Known rows, with every step that occurs
Y D X U: [ 0.35 -1.37  3.39  0.24 -0.39 -3.72 -0.60  2.37  4.19  1.68 -1.87  3.16
  0.96  0.30  2.54 -0.31  7.08  1.34  1.97  0.98 -1.51]
Y U: [ 1.42  3.78 -0.43 -1.42  1.82  2.10 -0.30 -1.55  0.07 -1.13  0.16  1.24
  0.76  0.13  0.81 -1.98 -2.44  0.95 -0.45  2.74  2.78]
U Y: [ 2.94  0.37 -3.59  1.49  0.59  0.83 -0.16  0.73 -2.79 -0.82  1.74 -1.73
 -1.49  1.98  1.04  2.25 -0.93 -2.58 -2.71  3.37  2.27]
F X D: [-1.15  1.44 -2.11 -0.81 -0.08 -0.39  1.89  1.21 -1.92  2.56 -4.58 -2.20
 -0.57  3.42  1.34 -0.82  1.44 -1.68  3.08  0.29 -3.24]
J E Y D: [-0.21 -0.63 -3.34  2.90 -2.59  0.60 -4.46  3.66 -2.02  4.73  1.00 -2.12
  1.15 -0.25 -0.60 -0.03 -7.19  0.26  0.46 -4.98  3.33]
Q Y U: [ 0.67  1.98  0.39 -1.47  1.31  0.87 -1.08 -2.63  2.43 -1.56 -0.07  3.84
  0.51 -0.20 -1.06 -0.63 -1.07  2.15 -2.82  2.68  2.71]
Y U X D: [-3.31 -2.70  0.75 -0.94  1.20 -0.85  4.76 -0.90  3.64 -1.52  1.92  1.45
 -0.96 -0.88 -1.77 -1.18  0.35  0.72  1.88  0.52 -1.10]
X D: [ 0.66  0.78 -2.18  0.38  1.49  1.99  0.94  2.35 -3.18  1.68 -0.09 -0.98
 -1.20  2.42  1.48 -0.08  0.02 -0.59  0.60 -0.30 -0.32]
F X U Y E: [ 3.77 -2.73 -0.03  1.03 -3.00 -2.67 -1.66 -2.59  1.85 -1.92 -5.56 -1.57
 -0.40  1.83  3.38 -0.84 -0.25 -3.86  0.07  1.28 -2.96]
E Y U: [-0.27  4.68 -2.47  0.63 -1.18  0.63 -0.82  1.06 -2.88 -0.28  3.69  2.47
  0.21 -0.36 -2.50 -2.28 -5.39 -0.04 -3.40 -0.44  4.42]
U X D Y: [-3.50 -3.35  1.87 -1.74  2.83 -0.82  5.04 -0.95 -0.31 -0.08  1.40 -1.47
 -0.91 -2.04 -2.24  1.74  3.57  0.75  1.50 -2.15 -4.29]
U Y E J: [ 1.86 -0.67 -1.19  1.09 -2.78  5.29 -4.15 -3.38 -1.71 -2.86  4.24 -7.31
 -0.34 -0.13  2.13  2.65 -4.68 -2.23 -0.11  1.36  2.40]
D Y E: [ 1.95  2.24  2.82 -3.62  0.73  3.75 -2.31 -3.05 -2.90 -0.23 -0.62 -4.75
  2.92 -1.17  2.58 -0.96 -2.70 -0.17  0.29 -3.86 -1.23]
D X U Y: [ 2.88 -1.59  2.35  1.77  0.30 -2.57  0.66  1.44  1.75 -3.16 -1.41  4.62
 -1.95  0.75  0.12  1.40  7.34 -1.62 -3.18  3.89 -0.72]
Y D X: [-1.65  1.41  1.68 -1.45 -1.33 -1.43 -0.66  2.91  2.32  2.86  0.40 -1.69
  1.85  0.96  2.56  0.18  4.00  0.13  2.74 -0.35 -0.48]
F X: [ 0.08  4.31 -2.67 -1.38  0.54  0.80  0.51 -1.05 -1.82  2.39 -4.83 -2.86
 -1.06  3.36  2.62 -1.30  0.79 -2.35  1.95  2.05 -0.09]
E Y U X D: [-4.81 -1.40 -1.27  1.07 -2.06 -2.41  4.52  2.06  0.89 -0.77  5.58  2.35
 -1.94 -1.44 -5.42 -1.25 -2.54 -0.41 -1.04 -2.44  0.35]
Q Y: [ 0.80  2.32 -2.02 -0.54  1.59  1.81 -0.84 -0.92 -0.46  1.28 -1.21  1.00
 -1.66  2.09  0.75  0.76  0.86  0.00 -3.22  0.86  2.81]
D X: [ 0.03  4.37  1.91 -1.93  0.98  2.08  0.30  1.53 -1.26  0.61 -0.94  0.25
 -0.86  1.86  1.48 -0.91  4.33 -1.35 -0.20  0.60  1.02]
X U Y: [ 4.87 -2.09 -2.12  3.39  1.41 -1.33  0.00  0.09 -0.63 -2.25 -0.77  2.73
 -2.51  1.43  1.26  1.70  2.52 -1.35 -3.29  4.69  1.19]

Rows
[-0.55 -2.30  0.39  0.70 -2.87 -3.68 -0.59  3.15  2.33  0.81  2.95 -1.51
  1.25  0.49  0.91  2.88  3.14 -1.41  0.47  1.24 -1.30]
U Y D X
[-3.03 -1.30  0.05  1.19 -1.35  1.07  0.24 -0.29  1.80 -0.85  1.59  1.89
 -1.74 -2.65 -4.85 -1.96 -6.73 -0.46 -1.18 -3.49  3.93]
J E Y U X
[ 0.08  0.17  3.36 -2.58  2.55  0.20  1.15 -1.45 -0.73 -2.47  1.24  2.12
  3.33 -3.34 -2.29 -0.25 -0.39  4.24  0.64 -0.37 -3.30]
X D Y U
[ 2.59 -1.82 -2.34  2.26  0.13 -3.93  0.78 -1.40  0.75 -1.52 -5.52  1.68
 -1.95  1.99  1.37  1.43  3.65 -2.35 -0.77  5.34 -1.74]
F X U Y
[-1.17 -0.20  1.44  2.53 -3.48 -5.41 -0.99  4.78  1.62  2.33  1.25  4.35
  0.62 -0.36 -0.71 -0.43  4.40  0.39 -1.08 -2.28 -0.17]
E Y D X U
[ 3.02 -5.26 -2.28  3.65 -0.62 -5.11 -1.02  1.07  2.75  0.28  0.91  1.09
  0.34  0.57  2.40  3.08  1.66  0.51 -0.63  3.85 -0.49]
X U Y D
[-0.65 -0.90  3.81 -2.19 -0.35  5.83 -2.79 -3.68 -2.61 -1.75  2.39 -6.21
  2.63 -3.37  0.38  1.65 -1.78  1.74  3.09 -3.65 -2.64]
X D Y E J
[ 0.63  2.75 -0.92  1.15 -0.89  3.29 -3.56  1.18 -2.22 -0.40  0.69  2.35
  0.56 -1.83 -3.17 -2.62 -8.62  0.38 -1.87 -2.86  4.77]
J E Y U
[ 1.92  1.74 -0.85  0.61  1.25 -1.64  0.62 -1.72  0.56  0.93 -7.50  1.76
 -1.49  2.85  2.66 -1.34  4.16 -1.05  1.31  3.51 -0.88]
F X U
[ 0.31  0.51  1.03 -1.61  2.71  1.27  1.34  0.44 -3.96  0.03  0.42 -1.04
  1.08 -1.00 -0.64  1.07  1.68  1.82  0.34 -1.66 -3.30]
X D Y
[ 0.89  2.74 -0.09 -0.99 -1.47  7.68 -4.27 -3.90 -1.80 -0.32  1.99 -7.06
  0.27  0.28  3.37  0.02 -3.81 -1.00  1.93 -0.67  3.27]
Y E J
[-1.35  0.83  0.99 -2.21  1.30 -1.18  1.94 -1.12 -2.76  0.79 -4.16 -1.79
  1.52 -0.18 -0.48  0.41  2.85  0.43  2.94 -0.87 -6.07]
F X D Y
[-3.89 -3.85  0.26  1.64 -1.74 -0.21  1.61  2.11  1.38 -0.86  2.42  2.08
 -1.35 -2.50 -6.07 -1.91 -6.56  0.10  0.05 -5.26  0.83]
J E Y U X D
[-3.06 -2.41 -1.41  0.15  1.31 -0.14  4.76  1.30  0.68  1.48  0.93 -1.61
 -3.06  1.58 -0.26  0.20  1.86 -1.30  1.73 -0.73 -1.05]
U X D
[-0.40 -1.02 -2.26 -0.13 -0.81 -1.57 -2.10  0.32  2.62  3.64  0.49 -0.58
  1.39  1.08  1.72  1.90  0.21  2.03 -0.34  0.52  1.24]
Q Y D
[ 0.85  3.32  2.89 -3.21  3.24  1.43 -0.11 -3.24 -0.71 -2.67  0.64  1.42
  2.89 -3.04 -0.94 -0.57 -1.12  3.01 -0.58  1.26  0.03]
D Y U
[-2.53 -0.62  3.38 -3.30  3.01 -0.70  3.72 -4.90  3.10 -2.90  1.69  1.14
  1.03 -4.09 -2.45  0.01  0.80  2.17  0.43  0.97 -1.03]
D Y U X
[-0.17 -2.63  2.84  3.17 -3.01 -2.97 -3.90  4.84  2.37  2.09 -1.82  4.09
  1.00 -1.28 -1.63 -0.93  0.84  1.04 -0.04 -4.62  0.60]
J E Y D X U
